Each row was made from one small tree. The marks that hang from a mark follow it in brackets, in the order of their numbers. Every link used is in the known rows. Write each row's tree.
Known rows:
Q_784(Q_850): [-1.07  0.20 -1.07  0.94 -0.17  0.61  1.25  1.17 -0.98  1.34 -0.62 -0.91
 -1.65 -1.15 -2.28  0.41 -0.81 -0.76 -2.78]
Q_600(Q_731(Q_544(Q_202 Q_784))): [-0.02 -1.36  0.06 -0.43  0.57 -0.33 -1.30 -1.40  2.00 -1.76 -0.58 -1.60
  0.35 -0.10  0.68 -0.02  1.34 -0.74  0.62]
Q_544(Q_202 Q_731(Q_600)): [ 0.50 -2.13  0.70 -1.95 -0.67 -1.30  1.58 -5.86  1.03  0.68  1.18 -1.76
  0.00 -2.52  3.90  1.84  1.13  0.01  1.78]
Q_850(Q_585(Q_600)): [ 1.85 -3.62 -0.96 -3.17 -1.71 -0.14  0.72  3.26 -3.81  0.92  1.06  1.55
 -1.57  1.47  0.81 -1.84 -2.25  2.90  0.63]
Q_731(Q_544(Q_784)): [ 1.32  2.82  1.35 -0.38  0.66  0.27 -0.50 -0.29  0.74 -1.40 -2.77 -0.26
  0.55  1.27 -1.04 -0.77 -0.74 -0.50  0.35]
Q_784(Q_600(Q_585) Q_850): [-2.48  3.12 -1.07  2.08  1.20  0.68  1.22  1.87 -2.63  1.85 -0.34  1.73
 -0.79  0.47 -3.16 -0.12  0.14 -1.62 -3.47]
Q_544(Q_202 Q_731 Q_784): [-0.30 -0.35  0.60 -2.22 -1.39 -1.75  0.59 -6.37  2.61 -2.35 -1.11 -2.93
  2.25 -4.00  4.21  2.09  2.36  0.51  1.86]
Q_784(Q_600(Q_585 Q_731(Q_544)) Q_850): [-2.79  1.98 -1.24  2.45  1.82  0.68  0.08  1.10 -1.77  1.03 -0.49  1.27
 -1.04  0.94 -3.12 -0.45  1.35 -2.17 -3.26]
Q_784(Q_850(Q_585)): [ 0.02 -0.17 -2.07 -0.07 -0.57  0.12  1.61  2.59 -2.95  1.60 -0.48 -1.00
 -2.34 -0.60 -1.80 -1.07 -1.15  1.08 -2.59]
Q_544(Q_202(Q_731) Q_784(Q_600 Q_850)): [-2.24  1.72  0.95  0.48  1.47 -0.79  0.79 -3.16  3.07  0.70 -1.33 -2.89
  0.52 -3.32  1.05  1.04  0.80 -0.68 -0.40]
Q_784(Q_600(Q_731(Q_544)) Q_850(Q_585)): [-2.33  1.89 -1.79  0.98  0.87  0.22  1.24  0.80 -2.53  1.99 -1.64  1.13
 -2.87  0.27 -2.80 -1.59  0.09 -0.47 -3.20]
Q_600(Q_585): [ 1.82 -0.34 -0.61 -0.29  0.58  0.55 -0.75  4.14 -3.04 -0.97  2.17  0.77
  1.31  2.13 -0.88 -0.50 -0.19 -0.11 -0.50]
Q_600(Q_585 Q_731): [ 0.84 -3.61 -1.63 -0.08  0.42  0.54 -2.31  3.63 -1.99 -2.02  3.22  0.27
  1.37  1.88 -0.61 -0.21  1.44 -0.32 -0.20]
Q_585(Q_850): [ 0.67  0.49 -0.01  1.84 -2.88  1.07 -0.03  3.31  1.31 -0.53  0.38  1.82
 -0.53 -0.83 -0.26  0.99 -1.62  0.96  0.36]
Q_585(Q_600 Q_850): [-0.27 -3.77  0.48  0.68 -4.14  0.98 -0.26  2.85  1.94  0.22  1.19  3.22
 -0.79 -0.40  1.63  1.30 -2.01  1.67  1.86]
Q_850(Q_585): [ 2.53 -0.58 -1.37 -2.28 -0.87 -0.06  0.84  3.58 -4.24  0.37  0.56  0.52
 -1.42  1.20 -0.51 -2.00 -1.91  2.31 -0.45]
Q_202(Q_731(Q_544)): [ 2.53  0.71  2.18 -1.10  3.04  1.31 -0.67  1.42 -0.39  0.30  0.01 -1.33
 -1.12  0.40 -1.43 -0.50 -2.16 -0.98  0.15]
Q_600(Q_585(Q_850) Q_731(Q_544)): [ 1.07 -1.57 -0.90  2.17 -0.26  0.77 -2.71  4.34  0.08 -2.50  1.71  0.89
  0.75  1.97 -0.15 -0.35  1.48 -0.13  0.61]
Q_850(Q_585(Q_600(Q_731))): [ 1.43 -5.19 -1.49 -3.06 -1.80 -0.15 -0.12  3.03 -3.22  0.40  1.67  1.35
 -1.47  1.32  1.02 -1.73 -1.53  2.76  0.76]
Q_731(Q_544(Q_202 Q_784) Q_600): [ 1.30  0.59  1.84  0.15  0.46 -0.92  0.06 -3.59  3.11  0.52 -1.34 -1.16
  0.36  1.51  1.54 -0.50 -0.27 -0.16  2.43]
Q_784(Q_600): [-0.80  3.32  0.50 -0.21  0.56  0.69  1.09  0.46 -1.87  1.20 -0.56  3.14
 -0.55  0.80 -2.23 -0.05 -1.36 -1.17 -1.42]

Which tree is each row?
[-3.11  0.88 -1.79  2.26  1.09  0.69  0.17  1.50 -1.87  1.12  0.49  1.48
 -0.73  0.36 -2.89 -0.01  1.30 -1.74 -3.34] | Q_784(Q_600(Q_585 Q_731) Q_850)
[ 2.50  0.52  1.05  1.95  0.02  0.62 -0.84  1.88  0.39  0.57  0.76  1.55
 -0.11  3.72 -0.40 -0.94 -0.99 -0.02  1.78] | Q_731(Q_544 Q_600(Q_585(Q_850)))
[-1.86  0.88  0.34 -0.39 -0.15 -1.22  0.07 -3.45  2.86 -1.10 -0.89 -0.86
  1.74 -1.81  1.91  0.83  1.68 -0.31  0.76] | Q_544(Q_202 Q_784(Q_600(Q_731)))
[-1.95  2.96 -1.57  0.59  0.22  0.28  2.40  1.49 -3.47  2.77 -1.44  1.55
 -2.61 -0.17 -2.89 -1.20 -1.10  0.12 -3.41] | Q_784(Q_600 Q_850(Q_585))
[-2.93  2.48  0.03  0.74 -0.01 -1.25  1.54 -3.43  2.64  0.37 -2.08 -1.70
  0.79 -2.68  1.09  0.94  1.39 -0.50 -0.85] | Q_544(Q_202 Q_784(Q_600 Q_850))
[ 1.26 -1.93  1.49 -1.25  1.68 -0.32  0.68 -1.38  1.29  1.46  2.05 -2.62
 -0.60 -1.42  2.15  0.58 -0.78 -0.13  1.29] | Q_544(Q_202(Q_731(Q_600)))
[-2.59  0.74 -2.34  0.82  0.10  0.22  1.30  1.10 -2.69  2.02 -0.59  1.23
 -2.58 -0.35 -2.59 -1.06  0.00  0.03 -3.23] | Q_784(Q_600(Q_731) Q_850(Q_585))
[-0.75  2.10  0.26 -0.10 -2.09 -0.16 -0.71 -2.94  0.85 -2.56 -1.29  1.75
  2.75 -1.42  0.89  1.46  1.51  0.34  1.06] | Q_544(Q_731 Q_784(Q_600(Q_585(Q_850))))
[-0.15  4.26  0.45  0.41  0.81  0.03  0.46 -0.35 -0.23 -0.10 -3.62  0.26
 -0.60  1.08 -1.95 -1.46 -0.53 -0.41 -1.00] | Q_731(Q_544(Q_784(Q_600 Q_850(Q_585))))
[ 2.08  0.73  1.37 -0.76  2.35  0.86 -0.73  1.23 -0.07  0.00 -1.10 -2.14
 -0.84 -0.06 -1.26 -1.05 -1.62  0.11  0.06] | Q_202(Q_731(Q_544(Q_784(Q_850(Q_585)))))
[ 1.82 -1.99 -0.13  1.59 -1.60  0.61 -0.87  2.64  0.04  0.66  2.85  1.96
  0.48  2.42  0.02  0.03 -1.15  0.89  1.58] | Q_731(Q_600(Q_585(Q_850)))
[-0.01 -1.72  0.78 -1.67 -1.78 -1.84  0.41 -7.52  3.53 -1.12 -0.26 -2.45
  2.18 -2.98  4.56  2.03  1.91  0.86  2.99] | Q_544(Q_202 Q_731(Q_600) Q_784)
[-2.15  2.05 -0.57  0.24 -1.09 -0.28  0.00 -3.82  0.21 -1.40 -1.95  0.24
  1.91 -2.08 -0.27  1.46  1.90 -0.40 -0.80] | Q_544(Q_731 Q_784(Q_600(Q_585) Q_850))
[ 2.77 -0.74  2.39 -0.59  2.60  1.21 -0.83  0.23  0.60  1.51  0.86 -0.84
 -1.31  1.39 -1.10 -0.59 -2.49 -0.63  1.31] | Q_202(Q_731(Q_544 Q_600))
[-0.49  3.22  0.06  1.52 -0.17  0.84  0.12  3.07 -1.75  0.22  0.67  3.89
  0.44  1.38 -1.58  0.00 -0.48 -0.55 -0.89] | Q_784(Q_600(Q_585(Q_850)))
[ 0.59 -0.57  1.51 -1.34  0.90 -0.82 -0.40 -2.06  3.14 -1.09  0.01 -3.64
  1.62 -2.49  2.49  0.96  0.28  0.36  1.75] | Q_544(Q_202(Q_731) Q_784)
[-0.52 -5.48  0.48 -1.81 -0.54  0.00 -0.59 -0.45  0.79  0.14  1.08  0.73
 -0.82  0.57  1.81  0.24 -0.22 -0.13  1.36] | Q_585(Q_600(Q_731(Q_544(Q_202))))
[ 1.08 -1.72  1.32 -0.80  0.89 -0.93 -0.92 -2.03  3.23 -0.60  1.23 -3.25
  2.10 -1.26  2.87  0.61  0.54  0.62  2.57] | Q_544(Q_202(Q_731(Q_600(Q_585))) Q_784)
[-1.53 -1.63  0.02 -0.35 -1.73 -1.87  1.00 -7.71  3.75 -0.23 -0.98 -3.54
  1.17 -3.98  3.80  2.23  2.37  0.47  1.48] | Q_544(Q_202 Q_731(Q_600) Q_784(Q_850))
[ 0.58 -3.22 -1.68  1.92 -1.43  0.81 -2.66  4.92 -0.14 -2.35  3.22  1.13
  1.16  1.03  0.07  0.43  1.41  0.48  0.51] | Q_600(Q_585(Q_850) Q_731)
[ 2.22  0.48  1.18  0.78  0.51  0.06 -1.51 -0.13  0.93 -0.43 -0.24  0.53
  1.48  3.93 -0.44 -1.26 -0.36 -0.06  2.08] | Q_731(Q_544(Q_784) Q_600(Q_585))
[-1.03  0.77 -0.62  0.40  0.96  0.74 -0.72  1.92 -2.27 -0.21  1.43  2.94
  0.61  1.80 -1.80 -0.30  0.64 -1.26 -1.13] | Q_784(Q_600(Q_585 Q_731))
[ 0.87  2.58  1.51 -0.68  1.14 -0.79  0.23 -1.95  1.82 -1.15 -2.51 -1.89
  0.54  0.06  1.07 -0.35  0.30 -0.61  0.90] | Q_731(Q_544(Q_202 Q_784))
